Each row was made from one walk, in order. Every step used is in the known rows, and no mark comes twice. Write each row's walk.
(in the rows, 100 means zero)
Known rows:
D/G/F/W/Y/V: 103 118 98 118 82 97 108 51 125 93 106 111 104 76 125 102 116 68 90 115
 111 94 104 123 106 109 95 115 97 99 115 112 88
G/P/W/F/B: 112 96 99 79 98 128 92 99 105 86 99 102 68 104 86 90 86 113 110 101 114
 94 87 83 77 115 69 85 107 91 102 97 108
W/Y/G: 109 138 90 104 110 93 116 120 117 96 110 88 104 123 132 120 100 87 112
 119 90 101 95 102 93 106 103 123 102 95 100 112 73
F/V: 135 114 105 97 99 72 118 84 87 86 89 123 103 96 89 110 97 106 90 110 120
 99 95 79 105 100 114 76 107 106 85 119 86
P/W/D/G/F/B: 104 110 87 75 117 125 100 114 102 95 108 111 102 87 100 80 93 125 100 81
 100 87 112 107 107 104 91 85 117 118 107 100 99
B/P/W/D: 67 80 85 96 123 119 104 134 86 96 86 90 108 85 100 88 97 117 119 103 112
 96 112 89 120 112 136 85 89 96 99 116 100
B/Y/G/P/W/F: 102 96 72 92 100 114 94 114 101 95 96 83 77 109 102 81 109 99 109 90 80
 98 104 73 77 113 97 102 83 79 74 96 126
G/P/W/Y: 120 100 108 111 86 133 117 96 106 96 103 80 100 99 107 113 65 94 107 106
 131 93 96 81 85 106 137 119 78 103 102 109 99
G/Y/B/P/W: 61 63 101 91 112 101 102 123 90 113 105 86 104 127 80 106 60 109 132 128
 90 123 89 98 102 104 112 104 61 129 92 83 105
F/G/P: 155 108 135 97 104 126 79 101 109 97 102 108 87 76 99 112 104 73 83 90
 102 102 93 46 106 83 108 101 90 101 102 116 92
D/G/F/V: 148 109 87 93 105 75 121 86 83 90 107 134 107 89 88 93 108 100 78 85 103
 92 117 82 117 84 115 79 101 114 74 116 97
P/W/Y: 101 109 103 114 85 121 124 97 106 96 98 80 113 105 105 112 64 104 115
 114 124 92 97 95 80 120 133 108 93 111 102 108 91
P/W: 80 108 111 99 100 107 106 109 103 100 98 88 107 93 99 91 69 114 120 116
 116 109 95 82 90 107 125 90 85 130 85 91 107
F/B/P/W/D: 73 81 85 87 124 129 105 134 90 92 84 91 101 93 100 92 86 124 118 102 107
 93 106 98 116 115 115 82 98 95 109 116 94
F/W/Y/B: 97 111 109 120 75 84 112 82 116 128 107 114 104 92 80 128 96 112 113 113
 117 119 78 107 84 106 122 125 101 108 148 101 115
V/F/B: 98 102 114 77 92 108 98 88 106 79 91 89 92 114 97 96 97 128 96 92 105 93
 83 119 85 95 65 83 134 103 114 99 84
D/G: 105 116 97 105 105 101 84 113 89 112 109 92 101 80 104 105 112 83 102
 100 105 102 112 94 92 72 92 87 102 102 83 95 88
V/F/B/D/G/Y: 84 80 98 101 107 88 87 104 75 117 110 66 109 136 97 106 90 86 87 93 79
 93 111 146 102 103 67 110 117 88 85 71 78
B/P/W: 73 73 102 91 110 109 106 122 91 92 93 88 104 107 96 94 67 104 126 121 95
 109 94 82 102 97 110 87 63 112 80 103 103
W/D/G/F/B/Y: 102 114 73 78 109 113 97 106 103 97 82 111 108 98 106 93 121 133 67 64
 53 75 115 119 93 113 73 89 124 89 102 97 104
D/G/Y/V/F/W: 63 89 112 107 82 81 97 60 106 108 102 82 109 84 101 96 110 78 100 92 100
 116 96 134 103 96 90 104 103 89 109 105 100
B/D/G/F/W/Y: 103 102 92 131 81 83 125 78 101 114 103 123 119 95 98 106 103 84 90 83
 100 93 105 116 101 111 114 125 100 75 119 118 117
B/D/G: 100 112 92 122 99 82 82 122 75 118 102 93 106 101 110 96 111 76 91 96 98
 93 120 111 106 78 89 99 105 80 79 83 97
W/Y: 115 113 107 115 88 106 118 86 109 94 96 100 108 105 107 127 98 96 97 113
 117 88 93 97 85 115 112 107 107 98 111 110 82
B/D: 89 110 108 123 100 68 96 104 88 106 87 112 108 120 110 98 113 100 84 109
 100 95 100 110 109 108 95 105 107 88 87 80 106
Y/V/F/B: 97 108 117 78 88 110 89 71 120 68 89 83 87 109 114 90 100 114 91 110 105
 89 86 134 92 98 54 83 133 106 113 92 74
P/W/F/B/D/G: 100 99 79 110 98 104 85 123 74 111 102 83 94 111 97 83 92 87 105 92 91
 87 121 118 92 95 66 89 117 71 82 84 102
P/W/F/B/D: 88 98 94 108 94 87 96 107 90 97 86 105 91 129 94 82 89 109 99 105 95 86
 102 113 94 129 68 92 122 74 94 79 113
Y/B/P/W: 70 75 100 94 105 104 100 127 96 105 98 89 99 113 83 99 67 115 134 127 96
 120 90 89 100 89 115 94 65 125 94 92 110
P/W/D: 72 105 89 103 114 120 106 123 94 100 91 90 109 72 108 88 101 126 114 98
 125 95 113 85 111 120 150 87 107 109 102 108 102
G/F: 101 113 102 92 110 83 108 83 113 89 106 142 106 96 99 89 128 117 83 90
 96 101 99 82 108 103 115 95 96 131 91 91 114
Y/V/F/W/D: 64 97 98 107 95 95 101 81 107 98 83 99 106 60 112 87 137 111 99 81 124
 103 105 118 121 112 126 93 127 81 129 126 108
Y/V/F/G/P: 148 97 131 98 91 130 74 83 115 78 96 86 86 79 111 97 111 68 80 87 102 98
 97 70 109 75 102 99 100 98 101 110 82

Which walk is each row?
106 95 128 101 114 101 93 91 100 111 106 95 116 104 86 129 90 84 94 110
 72 105 97 85 103 132 98 104 108 122 98 94 67 | F/G/Y
101 105 102 115 79 108 113 105 110 117 110 91 106 109 86 114 71 120 121
 121 119 112 88 102 84 108 139 119 100 134 125 86 104 | P/W/Y/B
88 106 79 105 112 126 92 136 79 113 105 74 109 67 106 88 101 97 116 87
 115 95 129 97 108 88 132 85 107 98 90 103 93 | P/W/D/G
75 107 94 103 111 85 114 91 106 108 90 144 112 55 95 90 139 122 96 74
 112 103 104 91 125 123 140 98 113 96 129 125 129 | G/F/W/D
92 103 101 134 82 81 106 111 92 119 100 97 112 131 97 103 81 111 104 116
 110 99 100 122 100 112 124 125 105 101 110 74 114 | P/W/Y/B/D
126 102 128 97 99 138 91 113 107 98 101 84 96 78 96 96 65 87 108 98 110
 107 98 52 101 93 131 101 75 120 91 107 103 | F/G/P/W
94 95 109 77 97 114 85 77 107 84 103 67 93 118 114 98 93 99 92 105 95 91
 98 147 94 98 49 91 129 101 105 84 62 | D/G/Y/V/F/B
69 94 117 105 78 78 107 75 106 102 91 104 108 79 88 96 113 106 105 79
 108 118 83 107 93 93 109 98 106 89 118 118 124 | V/F/W
132 93 108 97 98 115 74 113 82 104 108 79 80 108 112 91 105 79 79 78 111
 90 108 106 105 54 75 108 98 69 89 90 104 | V/F/B/D/G/P
107 108 96 117 80 90 112 88 111 133 121 121 107 89 79 117 103 103 109 96
 103 116 94 111 91 94 125 124 103 114 140 101 119 | D/G/F/W/Y/B
91 99 109 102 90 81 95 100 91 90 85 93 103 136 105 87 96 116 82 93 94 85
 97 133 101 104 64 96 135 79 101 81 98 | V/F/B/D
107 109 97 118 84 97 125 72 110 110 111 122 116 80 95 113 103 86 98 85
 106 98 100 104 94 107 119 119 97 89 122 124 112 | D/G/F/W/Y
126 126 110 86 119 100 87 121 112 99 116 101 78 104 128 110 116 83 96
 107 106 115 87 73 105 74 99 123 74 99 89 101 100 | Y/G/P
109 131 101 67 122 91 107 105 125 85 111 129 94 119 113 94 103 123 95
 104 77 99 87 104 101 108 63 102 112 122 107 97 94 | Y/G/F/B
98 107 89 124 96 78 80 125 76 131 110 94 103 107 98 99 109 89 99 101 96
 105 116 119 104 71 94 106 113 93 92 71 105 | Y/B/D/G
107 98 107 130 84 90 101 113 92 120 104 96 100 129 100 105 79 101 98 110
 116 100 100 110 103 100 126 133 93 96 110 74 119 | G/P/W/Y/B/D
88 69 100 107 95 87 106 104 102 110 97 115 99 113 78 128 96 96 119 122
 91 119 80 105 100 91 96 113 78 91 129 114 103 | F/W/Y/B/P
112 109 91 95 110 93 98 98 100 101 115 127 106 85 102 84 128 98 88 82 91
 98 116 91 108 81 105 95 97 122 83 90 109 | D/G/F
102 105 80 84 95 103 92 88 107 91 72 105 90 114 94 103 118 129 79 86 56
 79 94 108 65 130 47 83 125 75 98 93 109 | W/F/B/Y
134 103 117 115 81 129 101 108 114 117 112 89 98 98 83 117 66 103 114
 111 111 109 91 81 88 100 143 122 95 127 129 99 100 | F/G/P/W/Y/B
107 84 88 99 94 119 92 99 98 93 103 98 72 94 86 83 107 96 113 95 116 99
 102 61 82 108 108 90 85 93 80 96 127 | G/P/W/F
91 93 102 110 70 118 110 67 115 68 94 55 107 107 125 84 94 97 101 105
 116 89 101 128 94 100 112 100 113 105 99 101 76 | P/W/Y/V/F
83 105 100 114 95 63 107 83 98 120 105 140 116 76 92 88 120 90 92 74 91
 111 106 103 114 96 102 108 93 90 104 105 138 | B/D/G/F/W
138 99 85 102 95 74 115 77 82 82 89 125 87 99 77 99 118 101 91 104 116
 92 102 73 94 113 103 67 116 87 81 122 99 | W/F/V
98 66 88 77 115 103 90 108 95 78 84 117 73 120 85 105 109 99 110 116 80
 95 89 96 92 103 37 74 96 75 101 112 89 | W/F/B/P
56 90 102 106 101 92 105 75 102 103 91 91 111 74 107 96 131 106 97 86
 112 105 103 127 121 126 122 103 122 87 129 116 102 | G/Y/V/F/W/D
86 96 102 100 118 90 90 100 85 124 118 83 106 108 95 125 98 82 98 109 92
 106 107 112 97 103 91 104 95 110 80 79 80 | D/G/Y
89 68 103 75 106 107 91 95 105 65 83 88 84 126 106 98 96 98 101 120 84
 94 87 126 106 84 41 81 97 89 102 107 72 | Y/V/F/B/P
124 96 122 106 87 119 91 98 107 86 87 84 113 84 93 97 109 92 93 77 79 97
 104 77 99 92 107 80 131 104 105 119 74 | V/F/G
106 98 106 106 98 119 87 127 82 114 109 74 95 94 107 85 72 82 106 95 121
 101 112 84 104 75 123 110 68 98 71 85 117 | B/D/G/P/W
140 112 98 91 105 67 127 75 93 81 98 147 108 99 86 94 109 113 77 94 110
 94 105 76 117 102 122 81 98 123 82 116 103 | G/F/V
86 74 91 76 116 123 102 125 93 88 102 96 100 110 92 83 60 104 119 106 84
 101 105 97 102 87 82 86 68 114 85 102 97 | D/G/F/B/P/W
87 109 101 103 96 76 108 78 106 117 107 139 109 63 89 91 123 93 99 77 99
 115 99 93 106 93 107 104 89 104 109 113 135 | D/G/F/W
88 72 101 93 109 87 91 120 97 105 97 115 90 117 82 117 104 105 116 128
 87 121 86 94 104 79 89 96 77 109 107 96 100 | Y/B/P
123 126 97 83 115 101 87 121 112 102 103 92 85 112 131 112 120 92 82 93
 75 107 91 81 96 80 90 125 73 89 82 99 110 | B/Y/G/P
115 90 98 99 103 121 82 109 86 109 108 83 85 59 105 93 129 83 93 62 128
 101 109 89 111 59 121 107 95 70 106 119 115 | V/F/W/D/G/P
107 85 87 73 123 103 111 115 111 79 102 121 92 140 106 111 95 99 103 114
 64 93 89 107 108 98 53 105 85 93 107 119 79 | W/Y/G/F/B/P
79 108 117 98 107 83 90 61 116 95 102 94 95 107 123 114 106 79 88 143
 103 105 93 122 107 126 81 106 97 129 89 74 70 | G/Y/V
101 131 91 84 121 77 110 108 119 90 116 132 105 112 119 88 128 109 94 98
 73 108 100 85 114 102 104 112 92 130 85 96 106 | Y/G/F
86 81 91 103 115 84 86 103 75 122 111 87 97 131 92 112 101 80 92 103 77
 92 112 130 96 121 59 105 116 82 83 70 88 | W/F/B/D/G/Y
